Each row comes from the steps of one path. Every step used is in the known rows, and no mark comes twice. Write the path behind each row, first mark first.
(in the rows, 128 means zero)
Known rows:
zege/zimarep/fibo/rinik/damo: [ 71 132 155 150 134 157 143  38 127 134 180  84 135 131  97 115  99 154
 144 152 153 165  90 128 163  84 158  61 179 120 113 111 134 104 116 141
 145 102 102 130 162  88 123 132 187]
gotu/mema/fibo/rinik: [ 95  98 150 188  87 126 130 111 134 139 135  80 114 172 148 144 124 125
 123 136 111 129 136 129 151 104 142  80 181  97 118  66 179 142 110 118
 121  66  87 160 177 129 125 176 139]
vagopi/rinik/zege/mema: [ 84 141 133 149 112 150 101 105 146 140 122 106 133 131 131 130 119 145
 134 175 116 153  85 106 177 102 139 144 166 163 122  94 143 160 143 100
 102 139 108 201 116 111 136 129 147]
zege/zimarep/fibo/rinik/vagopi: [125 119 175 132 150 165 131  55 116 123 157  95 151 138 124 108  96 153
 127  94 151 152  98 139 159 111 145  76 165 118 138 100 152  87  80 147
 152  99 111 138 148 122 113 126 170]
damo/rinik: [123 153 134 134 116 137 142 114 148 155 126 117 121 126 156 127 117 129
 136 156 119 121 142 126  74 132 125 117 141 107 119  98 156 139 126  96
 134 130 123 127 140 119 134 138 183]
gotu/zimarep/zege: [142 123 104 128 105 124  81 135 114 117 110 114 131 131 112 150 114 169
 102 104 135 118 148 133 104 122 126  61 180 111 100 122 144 129  91 132
  96 114 128  73 158 120  95 135 182]
zimarep/zege/mema/fibo/gafu/gotu: [ 83  87 124 134  84 154 140 162 144 132  97 108 152 103 137 135 113 123
  91  45 117 147 128 126  99  94 183  60 210 101 114  46  94 109 154 115
  90 119 120 123 161 109  70 160 128]
damo/rinik/fibo/mema/gotu/gafu: [ 79 138 150 141  89 140 146  81 152 122 113 117 115 109 102  77 114 161
 138 121 106  90 136  96 131 119 144  27 181 109 106  85 166 104 137 118
 125 122 109 100 165  49 142 202 173]
vagopi/rinik: [120 113 116 146 128 136 126 145 126 140 138 100 104 135 142 139 127 126
 139 157 115 129 105 113 121 134 125 152 128 143 114  84 133 148 135 118
 126 136 132 169 132 109 151 122 161]
rinik/damo: [101 134 122 132 123 145 130 100 144 134 146 113 118 114 111 122 112 145
 147 152 139 125 121 115 142  87 147 117 157 111 125 151 119 109 134 131
 130 142 126  94 118  95 133 124 142]
rinik/fibo: [122 113 157 136 116 121 151 119 129 149 150 122 160 118 101 101 125 135
 123 122 117 132 136 100 149 115 133 113 136 123 122 127 149 111 114 129
 132 125 129 153 114 106 146 162 135]
zege/gafu/fibo: [108 146 131  82 118 146 110 129 120 145 131 106 144 114 147 141 124 137
 139  98 142 138 109 108 130 126 157 107 150 186 153 137 139 124 129  72
 124 159 158  94 146 169 144 119 129]
zege/gafu: [118 132 129 106 130 139 118 126 107 115 118 114 123 111 131 134 134 145
 124 100 138 127 108 117 134 121 149 127 146 165 150 115 119 144 130  98
 130 155 134 118 119 152 143 123 118]
gotu/gafu/zege/mema/fibo: [106 110 143 174  85 131  94 130 176 134 137 104 114 119 143 114 124 153
  55 113 134 156 122 146 148 120 174 100 221 159 136  80 170 135 145  89
  90 114  74 158 156 129  92 158 120]
gafu/zege/mema: [112 135 123 146  94 129  99 125 160 129 146 113 154 135 146 110 117 149
  98 112  92 166  93 135 133 116 130 117 167 142 136 124 130 145 139 104
  82 134 110 175 133 110 102 131 139]
zege/zimarep: [111 148 111 119 150 132 135 111 125 127 145  99 150 125 114 110 113 171
  96 128 131 128  91 130 146 127 135 127 155 151 133 118 130 130 116 123
 132 111 130 141 132 131 124 112 151]
mema/gotu: [ 99 128  85 133  98 134 116 136 115 109 116 131 115 123 148 103 129 121
 141  92 110 123 133 108 123 132 119 104 116 122 111 103 123 130 140 123
 115 124 152 115 135 119 131 143 121]
gotu/mema: [102 143 120 152 113 113 134 121 132 128 121  99 108 146 132 125 133 155
 129 132 117 111 114 136 145 116 123 117 158 107 116 130 165 145 115 127
 120 105 125 136 147 111 133 136 135]
zege/gafu/fibo/mema/gotu/zimarep: [ 62 145 105  96  81 148 105  95  96 103 108  91 148 131 115 145 103 175
 157  75 113  94  94  78 155 109 154  37 174 182 135 113 122 125 124  96
  86 124 174  34 191 131 106 154 192]
zimarep/fibo: [111 105 164 136 118 126 129 113 137 148 142 131 127 119 113 129 134 101
 142 110 165 157 129 138 130 130 138 106 125 131 108 127 146 124 125 143
 127 125 135 137 153 126 121 145 174]
gafu/gotu/zimarep: [140 124 131 144 103 142 138 129 101 117 127 113 148 124 154 159 106 165
 112 104 116  99 144 111 109 128 139  98 149 111 109 101 132 104 115 127
 131 105 125  85 144 120  67 117 145]
gotu/gafu/zege/zimarep/fibo: [118 133 137 152 123 135 106  86 159 137 153 102 115 104 128 114 123 193
  62  97 176 169 120 165 141 148 167  77 196 175 112 117 169 119 121 111
 122 114  98 138 167 121 114 130 188]
fibo/rinik/vagopi: [149 123 156 134 140 168 118  87 108 110 126 119 135 152 151 130 109 135
 143 103 112 126 128 127 141 108 128  96 146  86 155 116 133  95  96 137
 146 124 108 115 125 120 127 132 105]
zege/gafu/gotu/zimarep/fibo/rinik: [107 107 179 149  95 164 125  78  71 120 127 102 149 127 148 177 117 147
 136  74 143 146 128 108 117 124 164  42 168 130 111  62 127 118 105 115
 150 111 110  97 166 134  79 140 174]
fibo/mema/gotu: [ 89 122 101 119 102 139 137 112 128  88 105 125 128 139 102 106 122 119
 153  98 101 112 105 108 147 118 122  76 127 127 115 107  89 125 143 150
 100 119 139  95 154  93 116 168 145]
gafu/zege: [148 122 117 136  98 135 113 132 158 136 139 118 141 135 152 129 123 146
 103 102 111 159 143 133 113 135 126 115 142 140 129 127 130 126 127 107
 102 135 118 137 136 128 126 144 155]
mema/fibo: [124  93 152 147 102 128 139 145 150 141 137 119 134 126 130 127 125 110
 105 117 143 135 143 128 134 124 151 126 149 136 129  86 147 127 132 121
 120 107 125 141 143 149 115 165 134]
zege/mema: [ 93 137 131 131 122 124 120 118 130 129 136 120 141 130 116 106 125 131
 123 141 114 131  78 126 144 111 132 132 150 131 136 124 127 149 135 120
 105 126 120 162 123 111 103 117 112]
gotu/mema/fibo/gafu/zege/zimarep: [ 75 119 108 161  93 118 155  91 163 146 123  58 128 145 141 134  99 208
  62  83 107 139 124 136 148  91 178  95 230 144 129  75 163 132 123  97
  86  79 135 163 179 125 134 173 204]
zege/mema/gotu/gafu: [ 62 145  87 151 118 131  88 118 116  98 106 135  86 106 142  87 139 146
 122 103 125 104  88 123 155 124 147  81 172 144 116 103 146 146 155 113
 107 124 110 119 135 104 105 120  78]
gotu/mema/fibo: [ 94 105 135 170  88 113 141 136 156 142 130  90 114 143 133 128 131 133
 109 119 133 118 131 135 149 110 150 119 179 115 114  85 179 140 116 117
 111  84 116 149 159 134 120 169 153]
gotu/zimarep/zege/gafu/fibo: [124 144 105  88  89 146  63 133 102 138 114  91 151 108 127 163 111 179
 108  75 149 129 127 110 110 119 157  38 200 174 128 124 150 128 100  74
  92 139 159  45 179 162 111 129 183]
gotu/zimarep: [126 133 133 145 123 116 117 103 103 120 122 122 129 132 125 154 112 163
 118 135 129 102 135 116 131 124 129 110 156 125 119 128 150 132 103 132
 117 106 140  98 141 123 110 119 171]
fibo/gafu/zege: [116 124 115 129 108 134 130 108 134 132 100 122 128 127 146 152 116 157
 102  85 101 151 150 130 112 108 145 103 153 130 136 128 102 113 138 108
 104 143 141 131 143 109 151 149 167]
rinik/vagopi: [154 128 144 116 133 151 123 109 136 115 119 123 134 121 138 113 111 144
 130  89 139 114 128 132 142 111 137 133 142 108 151 139 140  93 106 136
 136 138 136  97 112 126 127 118 124]
zege/mema/gotu: [ 63 136  84 139  94 129 107 127 115 107 125 127 129 125 138  87 128 123
 142 100 100 123  82 107 145 115 121 103 137 129 122  96 124 154 149 121
  94 117 136 146 133 106 105 130 103]
gotu/gafu/fibo/rinik/vagopi: [144 147 164 123 146 181  83  83 124 129 122 111 107 135 168 139 104 154
 139 108 137 120 139 135 147 114 163  55 184 122 157 137 171  65  99 106
 157 126 103  55 160 127 132 119  88]

Write each row's path:
[ 91 133  92 151  95 142  93  94 140 113 141 107 109 100 150  93 127 181
  77  57 160 160 122 144 142 150 159  52 184 174  95  91 168 123 136 112
 110 107 122 126 175 117 115 142 181]	mema/gotu/gafu/zege/zimarep/fibo
[ 58 110 131 179  78 150 106  41  91 117 147 111 115 138 117 142 104 141
 174 116 138 131 135  96 143  82 139  10 166  91  84 103 149 114 108 152
 119  92 131  73 180  75 104 157 203]	mema/gotu/zimarep/fibo/rinik/damo
[101 127 144 129 134 126 139  98 133 144 158 109 143 117 110 105 120 146
 109 118 164 158  96 141 146 132 147 106 148 157 110 112 149 124 121 138
 129 103 136 149 153 128 117 124 192]	zege/zimarep/fibo
[ 85 105 160 126 137 123 153  81 112 145 109 141 112 110 109 144 129 117
 148  95 152 150 135 134 115 106 160  97 136 124 115 118 117 116 134 146
 132 130 157 125 163 108 143 144 181]	zimarep/fibo/gafu
[ 71 138 163 159  89 136 205  92 138 167 113  90 142 124 161 125 108 174
 138 111  74 100 152  90  84  89 161  70 196  59  99  75 176  92 117  95
 144 111 135 139 156  61 145 176 187]	damo/rinik/fibo/gafu/gotu/mema
[ 84  99 124 170  76 116 141 111 161 155 107  79 111 149 157 154 114 165
  88  82 105 143 158 133 133  90 171  98 205 117 121  88 162 130 129 101
  86  99 132 149 177 120 142 190 188]	gotu/mema/fibo/gafu/zege
[109 137 117 118 120 163 101 110 126 140  99  96 121 114 141 154 126 160
 124 140 138 147 117 103 169 113 155 150 155 192 135  89 129 159 137  76
 127 169 126 162 110 150 177 135 153]	vagopi/rinik/zege/gafu
[111  96 115 134  53 156 118 182 150 128 110  61 135 114 149 132 139 156
  77  32 143 134 134 136 115 117 171  63 223 125 104  47 144 129 121  86
 102 118 118 102 163 151  89 172 123]	zimarep/zege/gafu/gotu/mema/fibo
[127 129 101  83 106 143  83 154 119 119 103 105 132 104 116 127 138 151
  99  67 145 143 124 137 113 125 142  84 172 150 130 111 112 144 124 101
 112 164 133 105 134 147 131 133 131]	zimarep/zege/gafu
[ 71  99 124 130  96 128 114 145 140 136 102 113 135 119 111 123 116 125
  90  85 125 145 117 135 117  82 169  67 213 119 123  68 114 136 139 118
  77 120 132 138 166 116 102 173 149]	zimarep/zege/mema/fibo/gafu
[146 138 164 116 128 180 102  95 127 141 139 110 153 149 165 138  92 125
 164  99 113 135 127 110 138 105 140  78 148 109 156 132 149  73  92 115
 140 121 129  85 157 139 128 128 117]	gafu/fibo/rinik/vagopi
[ 90 125 167 153  89 137 111 111 170 147 120 121 163 120 118 116 117 130
  95 137 143 154 128 121 191  93 158 121 184 160 137  92 156 143 136 102
  93 104  94 178 129 147 101 164 134]	rinik/zege/mema/fibo
[104 108 151 151 103 121 123  64 112 142 113 116 130 126 132 178 103 176
 110  82 136 157 161 128 112 104 159  60 177 131 107 122 139 117 112 132
  98 115 159 106 183 103 119 159 252]	gotu/zimarep/fibo/gafu/zege
[ 54 132 119 129 127 138 130  67 127  92 118 109 101 105  78  85 127 171
 115  93 162 122  84 141 178 138 160  32 180 164  99  96 129 117 141 154
 119  99 116  89 185  91 106 155 178]	zege/zimarep/fibo/mema/gotu/gafu
[ 78 103 146 197  64 170 163 106 155 137 159  64 126 156 156 147 110 140
 139 131 114 127 138 113 141  73 172  58 209  65 103  65 149  98 124 122
 133  82  80 114 161  87  95 174 122]	gafu/gotu/mema/fibo/rinik/damo
[105  93 132 150 101 129 155 109 137 157 135  91 134 131 138 142 109 159
 115 105  78 156 143  84 127  97 152 109 162 132 117  86 136 112 133  98
 107 154 146 200 138  77 194 178 210]	vagopi/rinik/fibo/gafu/zege
[ 15 122 124 155  96 117 116  62  72 120  99 131 118 115 119 129 111 153
 149  72 121 119  95  99 134  82 151  42 174 123  96  91 137 143 131 139
  88  99 173 118 177  88 101 149 206]	zege/mema/gotu/zimarep/fibo/gafu
[101 103 185 138 110 116 143  64 120 122 125 114 141 138  68 147 107 143
 144 131 150 124 115 129 151 113 138  61 161 131 107 129 127 118 104 167
 104  95 128  87 189  90  93 167 242]	gotu/zimarep/fibo/mema
[ 83 125  82 103  73 142  88 115  87  75  76  95 130 120  84 130 114 185
 118  44 120 101 107 107 136 112 131   4 194 144 108  89  90 141 112 124
  72 133 150  40 173 108  99 165 191]	fibo/mema/gotu/zimarep/zege/gafu
[134  96 169 177  83 176 149 116 142 126 130  72 143 157 181 134 105 134
 127  66 106 113 146 129 142  99 162  83 199  62 132  51 160  79  86 123
 140  75  89 115 157 123  86 167 102]	gafu/gotu/mema/fibo/rinik/vagopi
[ 93 121 146 148  67 169 131 130 157 136  95  79 148 111 153 147 129 170
  95  71 146 141 153 117 181  97 188 111 210 158 126  65 156 127 127  74
 119 110 102 124 135 165 108 177 115]	rinik/zege/gafu/gotu/mema/fibo
[109 108 168 155 117 110 118  84 105 136 140 124 135 124 110 147 120 143
 134 123 161 132 135 126 130 127 141  85 152 133  99 125 161 128 100 142
 121  99 137 110 164 120 100 136 211]	gotu/zimarep/fibo
[111 109 185 124 114 121 172 106 142 128 136 113 170 134  59 102 116 143
 140 127 109 127 109 100 172 102 135  79 148 123 130 133 112  98 118 156
 120 126 111 135 138  73 138 194 165]	rinik/fibo/mema
[112  96 149 153 112 127 152 134 129 155 158  96 139 131 116 115 125 128
 134 149 104 131 116  84 141 119 131 135 136 132 107  85 153 128 124 116
 132 135 137 194 123  92 173 157 171]	vagopi/rinik/fibo
[ 88  95 143 137 126 129 157 118 132 142 107 122 117 121 127 149 119 119
 112 100 128 123 153 117 124  95 170 113 162 128 133  80 122 118 145 124
 123 110 141 130 152 135 139 168 146]	mema/fibo/gafu
[108 146 144 102 118 162 102 107 100 140 137  97 143 140 158 158 121 129
 153 103 120 150 106 100 131 115 157  75 154 163 159 114 131 125 123  74
 132 143 130 109 165 165 147 128 120]	zege/gafu/fibo/rinik
[105  98 130 155  75 121  85 142 128 131 126  96 156 128 101 131 108 158
  75 104 134 127 121 127 126 101 148  59 224 124 111  70 159 151 108 115
  66  90 112 118 169 125  56 165 173]	gotu/zimarep/zege/mema/fibo
[ 84 111 122 157  85 117 105  96  89 118 129 133 125 118 128 130 120 131
 145  77 148 122 140 111 126 129 132  66 136 127  80  99 158 138 112 142
 103  90 157  92 176 118  99 152 201]	mema/gotu/zimarep/fibo
[105 124 162 133 123 137 126  68 167 115 137  89 123 116  82 112 114 196
  79 103 160 165  93 165 167 141 171  48 206 176 119 120 133 107 129 137
 112 115  92 120 185  90 102 159 211]	gotu/gafu/zege/zimarep/fibo/mema
[ 85 137 178 115 129 147 145  51 168 129 125 103 170 121  55 112 105 174
 116 130 173 165  99 140 207 104 162  70 170 177 117 132 114 115 118 150
 110 110 101 136 161 109 113 172 210]	rinik/zege/zimarep/fibo/mema
[ 80 128 150 132  71 142 171  94 155 133 133 114 158 128 100  81 106 131
 161 117  79 110 130  77 124 106 120  50 147  99 104  84 143 110 131 120
 107 120 135 125 158  56 143 215 208]	damo/rinik/fibo/mema/gotu
[ 99 154 139 144  92 183 119  86 118 121  92  80 140 141 167 163 125 182
 128  97 110 148 132 116 175  98 158  69 189 127 129  86 133 126 112  82
 143 121  82 125 137 140 128 152  94]	fibo/rinik/zege/gafu/gotu/mema
[ 93  93 146 158 114 140 177 103  85 143 118  92 143 123 137 169  98 180
 126 116  84 102 138  59 114  97 166  92 172 110  97  57 129  96 113 120
 136 120 153 134 144  65 141 155 198]	vagopi/rinik/fibo/gafu/gotu/zimarep
[ 94 130 139 140 124 152 126  81 150 157 142  91 142 114 114 127 112 161
 119 150 170 173 103 121 179 127 158 127 158 187  96  84 158 142 121 115
 125 117 125 187 144 124 150 133 221]	vagopi/rinik/zege/zimarep/fibo
[ 68 143 104  81  82 156 121 116 122 113 108 102 145 125 118 116 117 132
 165  63 114 125  86  92 154 114 153  58 148 187 143 117  96 121 147  95
  95 146 168  62 171 134 136 164 142]	zege/gafu/fibo/mema/gotu
[ 81  93 140 141 135 122 172 106 107 159 125 101 122 124 111 137 117 141
 138 136  94 127 120  81 135  90 152 124 150 128 115  82 130 115 134 120
 136 141 153 183 129  81 196 165 183]	vagopi/rinik/fibo/gafu
[106 151 103 130 142 154 120  99 139 142 127  83 137 128 126 129 103 185
  97 173 135 144 102 112 178 121 142 146 164 183 118  87 146 143 124 100
 123 122 117 180 123 133 159 120 183]	vagopi/rinik/zege/zimarep
[100 137 120 130  96 147 147 142 120 121 108  80 130 121 157 139 138 170
 123  75 117 113 104 118 131 122 157 120 171 130 128  93 134 130 123  92
 138 132 125 113 133 135 112 123 107]	zege/gafu/gotu/mema
[118 148 147 137 135 155  94  97 115 140 129 116 103 138 158 155 122 139
 140 144 134 131 135 129 132 127 155  48 167 139 138 124 161 103 127 100
 147 116  94  79 179 131 130 128  95]	gotu/gafu/fibo/rinik
[108 111 167 130 100 152 128 105  88 127 124 111 148  99 138 161 124 158
 121  63 162 135 126 114 118 134 169  84 166 153 110  88 134 123 113 112
 138 123 142  79 154 135  78 129 185]	zege/gafu/gotu/zimarep/fibo
[111  99 189 145  89 144 163  94 128 115 127 108 159 128 100 156 109 147
 139  94 142 125 121 124 129 126 154  49 161 117  96 102 110  93 113 166
 117  94 125  69 183  83  50 160 218]	gafu/gotu/zimarep/fibo/mema
[124 140 102  74  95 154  74 162 130 146 116  98 149 106 135 135 127 142
 116  63 146 153 121 125 108 127 156  65 180 171 132 125 128 123 122  74
  97 162 156  75 165 166 126 132 148]	zimarep/zege/gafu/fibo
[ 62 156  95 149 100 179  88  72 126 122 138 115  91 125 159 125 108 146
 171 126 127 119 129  99 145  93 164  14 181 117 116 130 149  86 142 104
 138 119 108  38 175  94 137 135  99]	mema/gotu/gafu/fibo/rinik/damo
